What can hang from each mark
q223: q972
q386: q223 q795 q895
q895: q437 q626 q924 q972
q972: q223 q569 q713
q295: q924
q626: q713
q569: q924 q972
q795: q386 q626
q713: q626
q924: q795

Every row comes from one small tree of marks. The marks that hang from a mark follow it in brackets, in the order of their numbers. Every link used is in the known rows. Which tree was each row made from?
In the rows, zero is written as 128.
Known rows
q972[q569 q713]: [145 122  76 214 123 148 147  99 155 122 144 133 143 108 129 141  76 130
 155  95 124  99 136 115 100 139 118  77]
q795[q386 q626[q713]]: [133 137 154  92 115  70 143 114 141 116 140 100 140 136 110 115 154 105
 141 136 109 171  90 123 161 137 119 103]
q795[q386[q223[q972]] q626[q713]]: [133 127 118  94 113  52 154  91 120 121 136 111 148 124  92 130 149  96
 125 138 112 150  78 110 170 142 112 106]
q386[q223 q795[q626] q895[q437 q924]]: [124 121  24 115  97 105 165  18 134 136 101 123 128 111 132 200 130 120
  76 126 120  71 165 161 179 121 132 130]
q386[q795[q626]]: [123 129 103  99 108 126 144  84 147 117 114 125 135 148 113 154 140 124
 109 151 141 141 138 135 149 151 150 142]
q924[q795[q386[q223[q972]] q626[q713]]]: [127 123 139 121  99  58 142  78 145 133 150 126 144 105 114 121 153  94
 104 147 131 138  87  92 150 136 115 146]
q223[q972[q569 q713]]: [137 121  36 174 132 133 139 111 151 119 144 130 147 110  90 140  86 122
 149 100 124  96 111  88 106 171 113 101]
q386[q795[q626[q713]] q895]: [123 113 116 114  94  80 162  66 135 114 126 124 127 134 126 189 130 119
 103 120 112 129 157 135 166 156 143 120]
q386[q223 q895[q437 q626[q713] q924]]: [116 131  65 153 125  46 150  56 105 150 107 132 131  60 159 193  99 124
 121  96  90  42 146 163 168 102 108 109]
q569[q924[q795]]: [132 126  75 153 130 102 110 100 163 122 147 136 134 108 146  94 136 131
 128 133 118  99 126 101 110 138  99 124]
q386[q895[q437 q626 q924[q795] q972]]: [121 165  65 147 133  74 126  85 171 153 114 111 118  69 162 146  89 128
 143 113 117  66 145 162 155 116  97 107]
q223[q972]: [125 127  73 111 135 114 126 130 130 124 134 128 135 123  91 132 122 123
 128 124 127 117 104  98 126 164 118 136]
q924[q795[q386]]: [126 123 148 135 108 102 131 106 163 130 150 128 130 109 135 120 154 107
 109 146 140 127 107 106 132 110 102 128]
q924[q795[q386[q223 q895[q437]] q626]]: [136 129 135 128  89  87 137  83 143 142 142 116 129 104 122 113 156  98
  91 144 143 125 112 108 150 105 109 129]
q924[q795]: [124 125 149 145 109 110 122 106 151 137 142 137 130 108 137 121 139 117
 106 139 141 121 124 105 120 126 124 162]
q924[q795[q386[q223] q626[q713]]]: [128 124 161 127  96  62 140  78 144 134 144 126 141 107 126 120 155  97
 104 149 132 139  96 102 151 125 117 147]
q895[q437 q972[q223 q713]]: [143 180  76 135 129 163 124 121 194 132 134 112 136 105 139  84 103 132
 175 133 141 101 104 141 124 171 125  73]
q795[q386]: [131 126 129 116 126 116 141 131 145 117 139 115 130 129 123 127 148 114
 133 138 123 138 102 130 145 104  97  81]
q569[q924[q795] q972[q223 q713]]: [168 126  56 183 113  94 109 111 184 105 154 138 143  55 139  54  87 129
 139 126 136  70 110 101 116 195 112  95]
q924[q795[q386[q223] q626]]: [137 125 143 126  96  86 137  86 147 140 140 122 136 109 118 107 154  99
  96 154 150 136 101 106 147 109 114 136]
q295[q924]: [117 119 124 122 141 154 139 105 103 136 121 123 130 122 145 143 107 129
 121  99 145 135 146 127 149 133 111 125]
q386[q223 q795[q626[q713]]]: [118 113 111 117 100  84 167  40 113 122 111 146 147 134 119 181 140 112
  92 153 126 121 130 132 167 147 151 149]
q569[q924[q795] q972[q223]]: [163 129  67 164 113  74  93 119 165 103 148 141 138  64 142  53 109 126
 129 136 135  87 118 103 127 184 115 115]
q386[q795 q895[q626[q713]]]: [109 116 122 142 110  55 162  72 130 116 114 141 130 100 147 212 107 123
 126 117 104  91 156 147 164 141 123  98]
q972[q223 q569 q713]: [168 123  49 206 108 137 135 120 153 109 156 136 148  82 142 123  63 129
 170  80 127  92 131 117  99 156 122  34]
q569[q924 q972[q223]]: [166 131  53 152 127  89  97 136 147  97 139 134 137  81 134  59 101 133
 145 130 123  94 121 118 131 186 116  94]
q295[q924[q795]]: [114 116 135 136 128 138 133  92 120 143 131 131 133 109 152 137 114 122
 104 108 153 130 141 112 144 133 107 149]
q795[q386[q223 q895[q924 q972]]]: [137 122  84 137 125  77 163  89 138 130 131 115 123 104 140 157 121 110
 120 126 116 100 121 151 175  87  79  52]
q626[q713]: [112 124 160 129 128  82 136 111 128 118 141 137 140 122 140 150 132 124
 142 117  91 133 118 121 134 159 137 143]
q795[q386[q223] q626]: [146 130 126 100 110  92 151 103 119 130 125 106 136 130 101 112 149 101
 113 147 138 152  96 128 166 103 111  90]
q972[q223 q569 q713[q626]]: [169 122  12 220 112 129 137 111 147 107 166 132 155  64 130 130  74 138
 196  84 126  75 123 111 100 144 108  51]

Write each row's tree
[132 165  69 124 135  91 123  80 198 148 125 106 127 104 150 114  99 127
 131 139 133 112 129 150 153 133 112 153] => q895[q924[q795[q626]] q972]
[134 173  36 177 151   9 120  90 169 125 121 126 148  44 184 153  37 132
 205  97  90  74 129 173 156 143 101  63] => q895[q626[q713] q924 q972[q223 q569]]
[164 134  81 153 107  54  94 111 163 103 149 134 142  68 134  48 112 120
 133 136 126 105 113 100 132 201 125 127] => q569[q924[q795[q626[q713]]] q972[q223]]
[171 127  18 180 129  98 116 120 163  98 149 129 146  61 125  62  88 142
 173 122 124  61 109 112 120 188 106  82] => q569[q924 q972[q223 q713[q626]]]
[130 123  34 142 138 128 145 114 147 126 145 122 146 103  83 136 110 132
 157 117 127  87  93  91 117 166 108 125] => q223[q972[q713[q626]]]
[128 122 147 148 105  74 136 103 155 135 144 126 126  89 140 134 136 106
 112 134 134 110 115 113 143 104  93 107] => q924[q795[q386[q895[q626]]]]
[148 149  65 173 113 127 134 110 161 128 142 116 124  96 145 128  89 126
 159  97 125  93 144 136 133 148 114  51] => q386[q895[q437 q972[q223 q569 q713]]]
[125 133  85 166 132  16 162  60 111 151 108 133 130  64 165 189  71 121
 133 104  99  58 144 168 181 107 101  81] => q386[q223 q895[q626[q713] q924 q972]]
[125 180   7 153 153 141 112  79 200 136 119 107 130 107 157 131  98 137
 165 123 112  89 141 162 139 132 107 126] => q895[q437 q924 q972[q569]]
[123 103  56 126  95  57 179  17 120 128 111 134 134 107 139 221 117 118
  79 114 104  83 164 156 186 128 134 126] => q386[q223 q795[q626[q713]] q895[q924]]
[158 131  74 177 118  99 118  93 185 117 140 124 140  80 119  52  97 126
 129 139 138  89 111  98 124 188 119 129] => q569[q924[q795[q626]] q972[q713]]
[130 139  48 146 125  97 148  62 132 152 114 121 119  95 152 163 107 124
 112 115 116  64 151 163 167 106 105 106] => q386[q223 q895[q437 q924 q972]]
[129 162 103 159 131 102 142 108 155 148 116 111 122  87 142 134  83 128
 162 110 126  80 132 151 146 132 107  64] => q386[q895[q437 q626 q972[q713]]]
[154 127  65 177 136 118 124 110 168 108 133 128 138  90 123  72  87 137
 147 127 121  80 118 115 123 186 113  99] => q569[q924 q972[q713]]
[114 109 117 129 127 125 147  81 116 139 135 129 138 103 136 145 122 109
 101 114 154 122 120 102 156 127  88 127] => q295[q924[q795[q386[q223[q972]]]]]
[118 184  33 113 156 140 115  90 202 143 113 101 124 111 152 120 113 139
 153 136 116  90 130 170 144 135 113 138] => q895[q437 q924 q972]
[121 122 135 119 122 128 138  89 124 140 131 114 134 114 137 121 126 111
 107 116 157 148 127 111 156 127 100 131] => q295[q924[q795[q386 q626]]]
[130 131 142 160 109  79 144 100 174 138 147 122 129  87 143 128 119 107
 125 135 139 107 108 117 142 110  92  90] => q924[q795[q386[q895[q626 q972[q713]]]]]
[128 131 166 118 100  72 132  95 160 130 152 118 138 112 125 110 156 101
 116 145 129 151  97 101 142 133 119 146] => q924[q795[q386 q626[q713]]]
[144 193  53 189 139 110 118 111 181 135 118 119 146  61 150 101  55 128
 213 117 136  72 111 151 125 156 109  37] => q895[q437 q626 q972[q223 q569 q713]]
[117 102  53 147 107  50 175  47  96 129 103 151 137  87 114 221 100 113
  96 125 125  57 142 130 176 131 113  89] => q386[q223[q972] q795 q895[q626]]
[132 110  30 149 103 111 171  35 127 120 116 142 155 124  89 179 108 110
 101 138 142  97 124 108 150 164 138 121] => q386[q223[q972[q569 q713]] q795[q626]]
[128 128  70 135 124  74 153  88 130 136 119 115 127  84 142 162 126 112
 124 121 110  76 118 156 170  76  80  64] => q795[q386[q223 q895[q437 q626 q924]]]
[132 153  48 146 133 128 143  91 181 144 126 102 116  99 150 145  92 137
 143 100 111  74 147 159 147 132 105  90] => q386[q895[q437 q924 q972[q713]]]
[125 172  59 172 152  64 139  75 212 158 110 116 137  48 165 134  45 135
 169 123 129  53 116 164 147 125  92  98] => q895[q626 q924[q795] q972[q713]]
[120 124 137 122 123 135 132  90 117 145 127 119 134 113 139 123 115 119
 103 110 159 144 139 111 147 139 116 157] => q295[q924[q795[q626]]]
[116 117 137 139 128 108 144  90 119 142 131 122 130  92 154 149 110 113
 113 104 147 121 134 118 159 114  84 106] => q295[q924[q795[q386[q895[q626]]]]]
[118 198  39 121 156  49 107  93 188 139 108 112 142  48 179 130  76 137
 200 118  94  62 111 184 160 156 109  99] => q895[q437 q626[q713] q924 q972[q223]]
[115 195 111 132 153 104 112 116 164 148  98 113 132  94 140 104 102 128
 184 151 135  97 106 157 145 134 113 103] => q895[q437 q626 q972]
[145 124 104 172 125 122 139 117 146 120 132 124 139  83 106 107  95 132
 148 135 140  89 111 119 135 167 129 138] => q569[q972[q713[q626]]]
[117 122 150 118 123 112 141  88 127 137 138 117 138 111 142 133 128 109
 112 112 145 152 124 109 159 137 102 137] => q295[q924[q795[q386 q626[q713]]]]
[134 199   4 141 157 101 120  97 210 148 103 103 141  43 168 113  52 145
 200 114 121  42 110 185 143 146 102  64] => q895[q437 q626 q924 q972[q223 q713]]
[123 117 136 123 120 123 145  79 114 143 129 119 136 111 137 130 124 108
 100 119 159 141 126 112 162 121  99 129] => q295[q924[q795[q386[q223] q626]]]
[127 186  33 131 136 144 124  63 236 157 124  94 133  92 146  99  98 132
 147 136 134  83 115 151 134 150 114 147] => q895[q437 q924[q795[q626]] q972[q713]]
[177 127  11 216 105 116 121  99 177 105 167 135 153  71 146  92  69 130
 168  85 126  83 129 100  90 167 107  37] => q972[q223 q569[q924[q795[q626]]] q713]
[126 118  56 152 108  95 145  54 123 152 124 132 122  81 152 171 123 119
  86 108 117  52 155 142 154  95 110 135] => q386[q223 q895[q437 q924[q795]]]
[116 121 149 123 124 119 135  84 119 143 133 122 137 112 143 134 117 117
 108 106 147 145 137 108 151 149 118 159] => q295[q924[q795[q626[q713]]]]
[130 135  70 116 123  94 127  86 178 137 132 108 128  97 143 131 127 122
 111 127 121 109 123 139 147 105 106 147] => q895[q924[q795[q386 q626]]]
[130 144  79 116 129 106 143 108 171 126 135  98 119 112 141 141 133 118
 137 126 111 110 120 150 163 102  82  66] => q795[q386[q895[q437 q924 q972]]]
[112 102 111 159 102  36 180  38  94 127 105 156 137  88 146 230 105 114
 101 123 111  68 153 148 179 122 123  94] => q386[q223 q795 q895[q626[q713]]]
[175 133  58 170 107  90 107 109 184 108 149 128 144  59 130  39  88 126
 137 129 140  85 107 100 121 202 121 101] => q569[q924[q795[q626]] q972[q223 q713]]
[138 136 145 127  97  79 134  99 164 136 146 109 125 110 125 106 142 101
 110 144 145 144 112 110 150 119 106 115] => q924[q795[q386[q895[q972]] q626]]
